Each row was made from one small tree. The marks that hang from a mark follow it in brackets, in the order of their numbers. Every link used is in the known rows. Write each row's tree.
Known rows
k_357{k_967{k_374{k_172}}}: [  0  -8  -6  -5   7 -12  -5   9  21  -7  18  -7 -27  19   2   4   4   4
 -12   4   7  -7   7   0  -9  -5  10  -5]
k_374{k_172{k_479}}: [-11   2 -18  -1  22  -1   7  12   9   5 -24   7  -3   4  -8  -4 -13  17
 -18  -2  -5  -7   0   6   9 -11   4  -2]
k_967{k_374{k_172{k_479}} k_883{k_255{k_644}}}: [  7  20  -2  26   0 -25   5 -14   1   1  -5  -3   4  -1  21 -14  -3   5
  -6 -19 -15  -5  -7  18  15 -22  -6   5]
k_374{k_172}: [ -7  -3 -17 -10   8   7   6   8  11   5 -15   1 -10  -4 -19  -3  -3   8
 -14   4 -11  -9   2   2   8  -3   7 -13]
k_391{k_172{k_282 k_479} k_222}: [-39  15   6   1  13  15  -2  19 -15  19 -15  14  15   2  17   6 -25  31
  -8  27   8  -5   9  -6  -3  -9 -13  35]
k_391{k_172}: [ -9   7 -15  -5  -3  15  -3  13   7  11 -15   3  -7  -3  -7   5  -7  13
   0   9  -3   0   6  -4   7   1   0   6]
k_644{k_255{k_883{k_967{k_374}}}}: [ 26 -20   4  -4  -7  -5  -4 -16   1  -9   6   3  -4   1 -12  -1   9 -27
  18 -18   7   5  -1 -20 -20  11  -1  -4]
k_357{k_967{k_374{k_172{k_282{k_222} k_479}}}}: [-28   5   3   2  17 -11  -5  12  -6  -1  23   2  -8  25  28  12  -9  17
 -20  28  22 -11   7  12 -13 -10  -5  20]
k_936{k_172}: [ -7   9  -9 -20 -12  20   6  14  11   4 -23  -3  -8   4 -20  -1  -8  13
  -2  -7   1  -5   8  11   8  13   5 -18]
k_172{k_282{k_222} k_479}: [-37  16   1 -11  10  11   1  11 -17  18  -8   8   8  -2   5   7 -15  18
  -3  27  11  -6   4   8   8  -2  -8  14]
k_172{k_282{k_222}}: [-31  10   4 -19  -3  20   0   9 -13  18   2   2   3  -8  -5   8  -5  11
  -1  34   5  -9   7   5   6   6  -6   3]
k_374{k_172{k_282{k_222} k_479}}: [-34  10  -8  -3  18   7   6  12 -15  10 -10  10  10   2   6   5 -16  21
 -23  28   4 -13   2  13   4  -8  -8  11]
k_967{k_374{k_172} k_883{k_255}}: [  3  15   2   5 -11 -17   7  -2   5  -4   3 -16 -12   3  -1 -10   2  -2
  -6   0 -15  -9  -2  12  12  -9  -2  -3]
k_967{k_374{k_172{k_479}}}: [-11  -1 -16   2  26  -6   8   9  14  -3 -13   7 -11  20   3  -1  -9  11
 -19  -8   0  -5   7   8  -1  -5   8   4]
k_883{k_255{k_644} k_967{k_374}}: [ 17   1   7   7  -8  -7   0 -22   4   0  16 -11   1  -6   9   0  15 -15
  22 -16   1  12  -5  -1   6   1   1  -5]
k_644{k_255{k_883{k_967{k_374{k_172{k_282}}}}}}: [ 16 -25   5   7   2  -6   1 -16  -7 -14   6  12   8   3  -3  -2   6 -23
  -1  -3  -1  -8  -2 -13 -30   9  -4  -1]
k_357{k_967{k_374}}: [ -3  -3   2 -13  -1  -9 -10   8  19   0  20  -9 -29  14   3   6   4   2
   6   4  15  -2   9  -5  -3   3  10  -2]
k_282{k_172{k_479}}: [-14  17 -18  -2   7  17  -3  19   3  16 -17   6  -4  -4   4   2 -11  18
  -6   3  10   1   6   1  11  -6   2  16]
k_172{k_282}: [-21   4   1 -17   3  13   0   8   1  15 -10   5   1 -10 -11   2  -7   9
   3  19  -4  -9   5   1  10   9   4  -4]
k_967{k_883{k_255{k_644}}}: [  9  23   7   6 -26  -9  -3 -16  -1  18  -4 -12   6 -28  -2 -14   2  -2
  17  -7 -18  -3  -9   7  29 -13  -7  -9]
k_255{k_883{k_967}}: [ 11 -13   2 -12  -8   8   0   5  -8  -3   6  -2  -2 -10 -22   1   7 -14
  15  -4   7  15  -7 -16  -4   9   5 -14]
k_357{k_967{k_374{k_172{k_282{k_222}}}}}: [-23   0   7  -6   3  -3  -6   9  -3  -2  33  -4 -14  19  18  13   2   9
 -17  34  15 -14   9   8 -15  -2  -2   9]
k_883{k_255{k_644} k_967{k_374{k_172{k_282}}}}: [  7  -4   8  17   1  -7   6 -22  -4  -5  15  -2  13  -5  18   0  11 -10
   2   0  -7   2  -6   7  -3  -1  -2  -2]
k_936{k_172 k_255{k_883}}: [ 22  -6  -3 -14  -8  29  -3   4   4  -1 -28   1   9 -11 -28  -2  -1   0
  -1 -13  -9  -1   3  -8   3  17  -3 -10]
k_255{k_883}: [  5  -6  -5  -9  -3  15   2   5  -4   7 -12   4  -2 -13 -24  -4  -1  -3
   6  -2  -4  -2   0 -12   3   5   1 -12]
k_640{k_255}: [  4  -3 -11  -6   0  17  -8   3   8  15 -19  -4   6 -23 -14   8  -2   6
  10   2  -8   4   2  -6  16   0   6  -7]

Write each row's tree
[ 20  -4  -1  15   0  -9   6 -22   6  -7  13  -9   2  -2  10  -2  15 -13
   3 -14  -6   7  -7   4   1  -5   0  -8]
k_883{k_255{k_644} k_967{k_374{k_172}}}
[ 32 -19  -2  13 -12  13 -13 -15 -11   4   1   2  24 -35  -6   6  11 -15
  24 -18  -3  23 -14 -17   1  -1   1 -15]
k_640{k_255{k_644 k_883{k_967}}}
[ -2  -2  11   3   3  -6  10  -8  -4 -12  13  -9   4   6   7   4   7  -8
  -2  12   0   0  -4   6  -4   4   1   2]
k_883{k_255 k_967{k_374{k_172{k_282}}}}
[ 20 -17   4   5  -6   1  -4 -13  -4  -7  20   6   0  -3   0   0  16 -20
  18 -21   6  17  -2 -13 -13   9   6 -13]
k_255{k_644 k_883{k_967{k_374}}}
[  3   8  -9 -14   8  18  -3  11  15   4 -38   4   7   1 -13   0 -13  18
  -6 -12  -2   0   5   5  15   7   2   4]
k_936{k_172{k_479} k_255}
[  5   1  -2  10  16 -17  11  -3   4 -13   0 -10  -2  14   9   1   1  -3
  -4  -9   5   7  -9   6   1  -9   2   7]
k_883{k_255 k_967{k_374{k_172{k_479}}}}
[  1  20  10  -4 -19 -14   2  -2   4   3   5 -18 -13  -2  -1  -8   3  -4
  14  -1  -8  -4   1   7  17  -2  -2   0]
k_967{k_374 k_883{k_255}}
[ 28 -26  -4   5   0 -10   1 -16   2 -16   4   5  -3   6 -11  -5   9 -27
  -1 -18  -1  -2  -4 -17 -26   5   0  -7]
k_644{k_255{k_883{k_967{k_374{k_172}}}}}
[ 24 -22   3   3  -4   7  -8  -2  -5 -10  10  -4   7  -8  -5  12  12 -18
  19 -11   7  21  -4 -17 -11  10   7  -5]
k_640{k_255{k_883{k_967{k_374}}}}
[-34  10   9  -7   0  24  -3  15 -13  19  -5   7   9  -5   6   6 -15  23
  -5  33   1  -8  12  -9  -4   0 -11  23]
k_391{k_172{k_282} k_222}
[ 12 -16   6  -8  -4   2   0   3  -3 -12  17  -1 -11   7 -11   3  12 -19
  15  -9  11  16   0 -13 -15  15   8  -9]
k_255{k_883{k_967{k_374}}}
[ -6   8  12 -12 -20 -23 -15  13  14  -1  28 -15 -32  13   5  -2   3  -1
  10   5  11   0   6   1   2  -2   9  -2]
k_357{k_967{k_374 k_883}}
[ -9   5  -6  -5  -6 -14   2  12  12  -5   5  -5 -21  12  -4  -7   1   1
 -12  -1  -9  -6   5   9   3  -1   8 -10]
k_967{k_374{k_172} k_883}
[-32  14  -2  -7  -7  23  -5  13 -18  17  -1   5   7  -3   8  13 -10  18
  -5  39   5  -5   9   4   0   2 -14  20]
k_391{k_172{k_282{k_222}}}
[ -1  15  10  20 -12 -15   3 -18  -5   4   7  -3  10 -10  18 -11   3  -1
  -2   2 -21 -13  -2  17  10 -10  -7  -1]
k_967{k_374{k_172{k_282}} k_883{k_255{k_644}}}
[ 25 -17   1  -7 -12   0  -4 -15  -4   0  -6   3   4 -16 -24  -5   5 -23
  19 -13   2   3  -9 -22 -11   5  -3 -10]
k_644{k_255{k_883{k_967}}}
[ 22 -24  -5  14   1  -3   1 -12  -2 -14  18   8   1   2   1  -3  16 -19
  -1 -22  -2  12  -5  -7 -18   3   5 -16]
k_255{k_644 k_883{k_967{k_374{k_172}}}}
[  9  20   9  10 -21 -15  -2 -18   4   9   7 -12  -3 -12  10 -12   7  -5
  17 -12 -12  -2  -1   9  19  -7  -5  -4]
k_967{k_374 k_883{k_255{k_644}}}
[ 18   4   5   3 -12  -1  -1 -20   0   9   4 -11   9 -24  -3  -3  10 -11
  23  -9  -3  11 -12  -2  17  -4  -2 -11]
k_883{k_255{k_644} k_967}
[-27  14  -4  -1  11  13  -2  19  -5  17 -18   6   4   4   9   3 -22  29
  -8  12   8   0   7  -9   0 -13  -9  29]
k_391{k_172{k_479} k_222}
[ 36 -30  -3  11   9   2  -9 -17   4 -14  12   9  10  -8  -3  -1  21 -23
  -2 -20 -12  13  -6 -17 -11   4   4  -7]
k_936{k_255{k_644 k_883{k_967{k_374{k_172}}}}}
[ 23 -21  -7  13  13 -17   3 -13  -1 -16  -6  12   3  12  -1  -5  -1 -18
  -5 -24   6   1  -6 -13 -24  -3  -2   4]
k_644{k_255{k_883{k_967{k_374{k_172{k_479}}}}}}
[-26  10   2   5   8 -19   3  14  -1  -2  -3   8  -3  15  15  -6 -13  12
 -16   9  -3  -9   4  16   1  -6   5  11]
k_967{k_374{k_172{k_282 k_479}} k_883}
[ 13 -23  -3   1   4  -3   6   4  -2 -19  16   1 -10  12 -10   2  12 -16
  -5  -9   3  10  -3  -9 -19   8   9 -12]
k_255{k_883{k_967{k_374{k_172}}}}
[  6  21  16  -6 -29 -21 -10   3   2   8  13 -26 -13 -14  -3  -6   1   2
  16  11   2  -4  -9   2  22 -15  -5  -3]
k_357{k_967{k_883{k_255}}}
[  4   3   2  -7  -6  28  -8  -7   8  11 -24  11  23 -18  -4   0  -2  10
   0  -3 -15  -7   7   7  12  14  -3  -6]
k_936{k_172{k_282} k_255{k_644}}
[ -3 -16   4  10  18  -7   6   6 -15 -17   8  14   8  15   8   3  -2  -5
  -9  -1  10   8  -4  -2 -21   4   4   6]
k_255{k_883{k_967{k_374{k_172{k_282 k_479}}}}}
[ 15   1  -3  23  13 -18   8 -18   4  -7   3  -4   7   4  20  -1   6  -4
  -1 -22   0   9 -10   8   3 -14  -1   3]
k_883{k_255{k_644} k_967{k_374{k_172{k_479}}}}
[-24  15  -2 -10   2  15   7  16  -1   6 -31  10  10   7  -1   2 -21  24
  -7   2   7  -6   7  17   6   9   1   1]
k_936{k_172{k_282 k_479}}
[ -2  20   0  12   2 -26   8   0   2  -3  -7 -11  -5   9  10 -10  -8   7
  -9  -6  -9  -6  -4  15  14 -17  -3   9]
k_967{k_374{k_172{k_479}} k_883{k_255}}
[ -8 -13   9  -1   0   6   4   4 -26 -15  30   4   4  11   4   9   9 -12
  -9  21  12   4  -1  -2 -26  10  -5   1]
k_255{k_883{k_967{k_374{k_172{k_282{k_222}}}}}}
[ 15 -14  17 -11  -9  19  -5   3  -5 -19   4   4  13   8  -6   7   8 -12
   7  -5   6  11   4  -7 -16  30   1   1]
k_936{k_172{k_282} k_255{k_883{k_967{k_374}}}}
[ 10  -3   1   1   3  -9   9  -6   6 -13  11 -16  -8   8  -2   1  11 -10
   0  -2  -2   5  -6   3   0  -1   4  -4]
k_883{k_255 k_967{k_374{k_172}}}
[-14   9  -8   3   8 -21   3  15   9  -5  -5   1 -15  18   5  -8  -9   9
 -15  -7  -3  -4   2  12   5 -11   7   3]
k_967{k_374{k_172{k_479}} k_883}
[ -1   7  -1   1   7  20  -7  -5   5  12 -34  17  29 -12   7  -1 -12  19
  -4  -9  -8  -4   4  10  14   6  -5   7]
k_936{k_172{k_282 k_479} k_255{k_644}}
